Each row comes from the steps of one walk. Every step used is in the known rows, and no mark comes twice. Write the walk behind each row, first mark first.
Known rows:
vorog > sare: [-0.02  0.18  0.16  0.09  0.02 -0.13  0.07 -0.03  0.23 -0.31  0.05 -0.01
  0.10  0.06  0.11 -0.07 -0.08  0.03 -0.13 -0.17 -0.09  0.15 -0.01]
sare > vorog: [-0.25 -0.22 -0.17  0.11 -0.06 -0.12  0.17  0.08 -0.08 -0.05  0.04  0.04
  0.04 -0.06  0.01  0.05  0.22  0.02 -0.08  0.04  0.03 -0.09 -0.14]
pebo > palofe > sare: [-0.13 -0.11  0.11  0.13 -0.14 -0.05 -0.30  0.33 -0.01 -0.08  0.04 -0.10
 -0.21  0.18  0.09  0.05  0.28 -0.02  0.27  0.01 -0.06 -0.26 -0.23]
dapu > pebo > palofe > sare: [-0.31 -0.24 -0.08  0.24 -0.02  0.04 -0.36  0.44 -0.03 -0.26 -0.02 -0.21
 -0.11  0.18 -0.07  0.13  0.25  0.00  0.18  0.24 -0.02 -0.26 -0.21]
vorog > sare > dapu: [-0.27  0.28  0.16  0.12  0.08 -0.08  0.31 -0.13  0.18 -0.19  0.16  0.05
  0.16  0.03  0.17 -0.08 -0.07  0.08 -0.39 -0.40 -0.20  0.15 -0.17]
palofe > vorog > sare: [-0.25 -0.03  0.11  0.12 -0.05 -0.17  0.11 -0.02  0.25 -0.42  0.13  0.04
  0.24  0.01  0.13 -0.26 -0.02 -0.07 -0.07  0.00  0.20  0.17  0.06]
suzota > dapu: [-0.14  0.20  0.02  0.06 -0.01  0.15  0.04 -0.05  0.05  0.11  0.05 -0.07
  0.08 -0.05 -0.14  0.11  0.00  0.01 -0.21  0.00 -0.32  0.07  0.11]
pebo > palofe > sare > dapu > suzota: [-0.22 -0.16  0.10  0.03 -0.08  0.04 -0.04  0.27 -0.03 -0.12  0.12 -0.04
 -0.21  0.14  0.11 -0.01  0.32  0.01  0.01 -0.11 -0.14 -0.25 -0.47]
pebo > dapu: [ 0.19  0.02  0.07  0.09  0.01  0.07  0.15 -0.01 -0.04  0.07  0.10  0.02
 -0.17 -0.01  0.01 -0.10 -0.03 -0.03 -0.18 -0.23 -0.22 -0.28 -0.14]
pebo > palofe > vorog > sare > dapu: [-0.34  0.08  0.18  0.29 -0.06 -0.29 -0.04  0.19  0.15 -0.27  0.14  0.02
  0.03  0.04  0.19 -0.25  0.17 -0.02 -0.08 -0.15 -0.06 -0.04 -0.32]
suzota > dapu > vorog > sare: [-0.10  0.24  0.05  0.09  0.06  0.20  0.02  0.07  0.22 -0.36  0.07 -0.11
  0.16  0.03 -0.10 -0.14 -0.10 -0.02 -0.27  0.01 -0.42  0.17 -0.01]
vorog > sare > palofe: [-0.10  0.34  0.15  0.17  0.08 -0.16  0.13  0.00  0.13 -0.26  0.02 -0.02
  0.14  0.07  0.11 -0.02  0.01  0.09 -0.16 -0.23 -0.23  0.18 -0.21]
suzota > dapu > sare > palofe > vorog: [-0.59  0.27 -0.11  0.18  0.02  0.13  0.11  0.04 -0.02 -0.16  0.09 -0.14
  0.20 -0.02 -0.13  0.20  0.12 -0.01 -0.09  0.23 -0.48  0.08  0.00]
palofe > pebo > dapu: [-0.49 -0.17 -0.10  0.08  0.01  0.10  0.23 -0.06  0.00  0.01  0.05  0.03
 -0.16  0.05  0.00  0.05 -0.02 -0.07 -0.22 -0.29  0.04 -0.14 -0.03]
pebo > dapu > sare > vorog: [-0.24 -0.08 -0.16  0.18 -0.01  0.03  0.27  0.09 -0.11 -0.17  0.13 -0.04
 -0.14  0.00  0.01  0.07  0.14 -0.04 -0.10  0.01 -0.37 -0.39 -0.21]
palofe > vorog > sare > dapu: [-0.45  0.04  0.11  0.14  0.00 -0.13  0.31 -0.09  0.20 -0.34  0.22  0.08
  0.29 -0.02  0.17 -0.26 -0.01 -0.03 -0.28 -0.19  0.10  0.17 -0.06]
sare > dapu: [-0.31  0.11 -0.01  0.04  0.08  0.07  0.31 -0.13 -0.07  0.13  0.14  0.07
  0.09 -0.05  0.06 -0.01  0.01  0.06 -0.32 -0.30 -0.14  0.01 -0.20]
vorog > sare > palofe > pebo > dapu > suzota: [-0.30  0.11  0.08  0.08  0.09 -0.05  0.33 -0.02  0.14 -0.38  0.05  0.02
 -0.02  0.08  0.09 -0.03  0.02  0.03 -0.36 -0.34 -0.19  0.09 -0.34]
palofe > vorog > sare > dapu > suzota: [-0.34 -0.08  0.10  0.01  0.01 -0.09  0.36 -0.08  0.22 -0.46  0.21  0.10
  0.23 -0.04  0.16 -0.31  0.01 -0.04 -0.33 -0.12  0.12  0.18 -0.17]
pebo > dapu > suzota: [ 0.36 -0.17  0.05 -0.12  0.02  0.14  0.24  0.02 -0.01 -0.13  0.08  0.05
 -0.26 -0.04 -0.01 -0.17  0.02 -0.05 -0.26 -0.12 -0.19 -0.28 -0.31]

Write each row's walk:
[-0.39  0.18  0.05  0.20  0.14 -0.02  0.23 -0.02  0.17 -0.32  0.13 -0.03
  0.20  0.04  0.08 -0.02 -0.06  0.09 -0.41 -0.25 -0.18  0.12 -0.19]  vorog > sare > dapu > pebo
[-0.57  0.10 -0.21  0.15 -0.03  0.12  0.16  0.05 -0.03 -0.14  0.09 -0.13
  0.11 -0.04 -0.14  0.28  0.17  0.00 -0.13  0.23 -0.49 -0.03  0.04]  suzota > dapu > sare > vorog
[-0.50  0.22  0.06  0.17  0.08 -0.14  0.19 -0.03  0.14 -0.29  0.01 -0.01
  0.13  0.11  0.10  0.06  0.01  0.06 -0.22 -0.30 -0.09  0.23 -0.16]  vorog > sare > palofe > pebo
[-0.47  0.26 -0.04  0.14  0.10  0.20  0.11  0.06  0.17 -0.35  0.04 -0.12
  0.18  0.06 -0.11 -0.04 -0.04  0.00 -0.32 -0.09 -0.40  0.23 -0.10]  suzota > dapu > vorog > sare > palofe > pebo
[ 0.05  0.06  0.03  0.03  0.09  0.07 -0.03  0.14  0.22 -0.57  0.02 -0.06
  0.10  0.10  0.05 -0.32 -0.13 -0.04 -0.07  0.01 -0.13  0.13 -0.16]  dapu > vorog > sare
[-0.42  0.12  0.02  0.34  0.00  0.00 -0.19  0.25  0.18 -0.30  0.06 -0.18
  0.13  0.03 -0.15  0.04  0.12  0.00 -0.19  0.17 -0.30  0.02 -0.04]  suzota > dapu > pebo > palofe > vorog > sare
[-0.55 -0.20 -0.08  0.08  0.02  0.26  0.16  0.10 -0.06 -0.12  0.16 -0.10
  0.10  0.14  0.01  0.16  0.14  0.02 -0.11 -0.09  0.01 -0.13 -0.15]  palofe > sare > dapu > pebo
[-0.54 -0.12 -0.29  0.11 -0.02 -0.05  0.15  0.12 -0.09 -0.30  0.04 -0.08
  0.04  0.02  0.00  0.21  0.20 -0.01  0.10  0.29 -0.20 -0.13 -0.09]  dapu > sare > vorog
[-0.34 -0.22 -0.11  0.29  0.00 -0.11 -0.32  0.39  0.01 -0.31 -0.02 -0.13
  0.00  0.05 -0.08 -0.06  0.19 -0.04  0.10  0.32  0.09 -0.16 -0.19]  dapu > pebo > palofe > vorog
[-0.30  0.11 -0.05  0.28  0.03  0.11 -0.25  0.26  0.03 -0.05 -0.01 -0.19
  0.00  0.01 -0.22  0.17  0.14  0.03 -0.14  0.19 -0.39 -0.08 -0.07]  suzota > dapu > pebo > palofe
[-0.37 -0.37 -0.11  0.05 -0.15  0.06  0.12  0.15 -0.07 -0.14  0.11 -0.05
  0.02  0.11  0.06  0.15  0.30 -0.02  0.11  0.04  0.13 -0.18 -0.08]  palofe > sare > vorog
[-0.01  0.19  0.02  0.09  0.14  0.04  0.03  0.17  0.13 -0.54  0.00 -0.07
  0.14  0.10  0.04 -0.28 -0.06  0.01 -0.09 -0.05 -0.24  0.14 -0.32]  dapu > vorog > sare > palofe
[-0.23 -0.04  0.17  0.14 -0.05 -0.24  0.02  0.21  0.17 -0.39  0.14  0.04
 -0.04  0.03  0.17 -0.30  0.20 -0.03 -0.13 -0.09 -0.04 -0.03 -0.42]  pebo > palofe > vorog > sare > dapu > suzota
[-0.82  0.10 -0.26  0.11  0.08  0.05  0.14  0.06 -0.12 -0.25 -0.02 -0.12
  0.03  0.11 -0.01  0.32  0.12  0.00  0.07  0.13 -0.23  0.03 -0.13]  dapu > sare > palofe > pebo
[-0.69 -0.14 -0.19  0.09  0.02  0.14  0.24 -0.03 -0.02 -0.17  0.07 -0.04
 -0.16  0.09  0.00  0.16  0.00 -0.09 -0.13 -0.12 -0.10 -0.18 -0.02]  palofe > pebo > dapu > sare
[-0.15  0.35  0.05  0.14  0.10  0.18  0.05  0.09  0.16 -0.33  0.05 -0.12
  0.19  0.03 -0.11 -0.11 -0.04  0.02 -0.28 -0.03 -0.51  0.19 -0.14]  suzota > dapu > vorog > sare > palofe
[-0.52 -0.10 -0.13  0.31 -0.05  0.12 -0.17  0.35 -0.02 -0.13  0.05 -0.21
  0.02  0.07 -0.20  0.25  0.32  0.02 -0.09  0.21 -0.32 -0.18 -0.13]  suzota > dapu > pebo > palofe > sare > vorog
[-0.56  0.10 -0.17  0.14  0.04 -0.02  0.11  0.11 -0.10 -0.33  0.05 -0.09
  0.16  0.04  0.02  0.10  0.14 -0.03  0.15  0.28 -0.20  0.01 -0.13]  dapu > sare > palofe > vorog
[-0.26  0.06 -0.03  0.14  0.02 -0.10  0.12  0.06 -0.09 -0.08  0.04  0.02
  0.19 -0.03  0.02 -0.09  0.14 -0.01 -0.01  0.03  0.04  0.07 -0.20]  sare > palofe > vorog
[-0.33  0.09 -0.06  0.08  0.14  0.06  0.08  0.14  0.14 -0.56 -0.01 -0.07
  0.13  0.13  0.04 -0.21 -0.06 -0.01 -0.14 -0.10 -0.13  0.19 -0.28]  dapu > vorog > sare > palofe > pebo
[-0.36 -0.05 -0.10  0.03  0.09  0.09  0.32  0.01 -0.12 -0.06  0.00  0.03
 -0.13  0.03 -0.02  0.06  0.12  0.00 -0.27 -0.24 -0.12 -0.08 -0.39]  sare > palofe > pebo > dapu > suzota
[-0.43 -0.35 -0.17  0.29 -0.05 -0.02 -0.27  0.48 -0.07 -0.28 -0.01 -0.19
 -0.09  0.16 -0.07  0.16  0.36  0.00  0.14  0.26  0.00 -0.30 -0.28]  dapu > pebo > palofe > sare > vorog
[-0.43  0.02 -0.14  0.14  0.12  0.13  0.21  0.08 -0.12 -0.11  0.00 -0.02
 -0.05  0.07 -0.03 -0.03  0.06 -0.02 -0.20 -0.24 -0.17 -0.08 -0.35]  sare > palofe > pebo > dapu > vorog
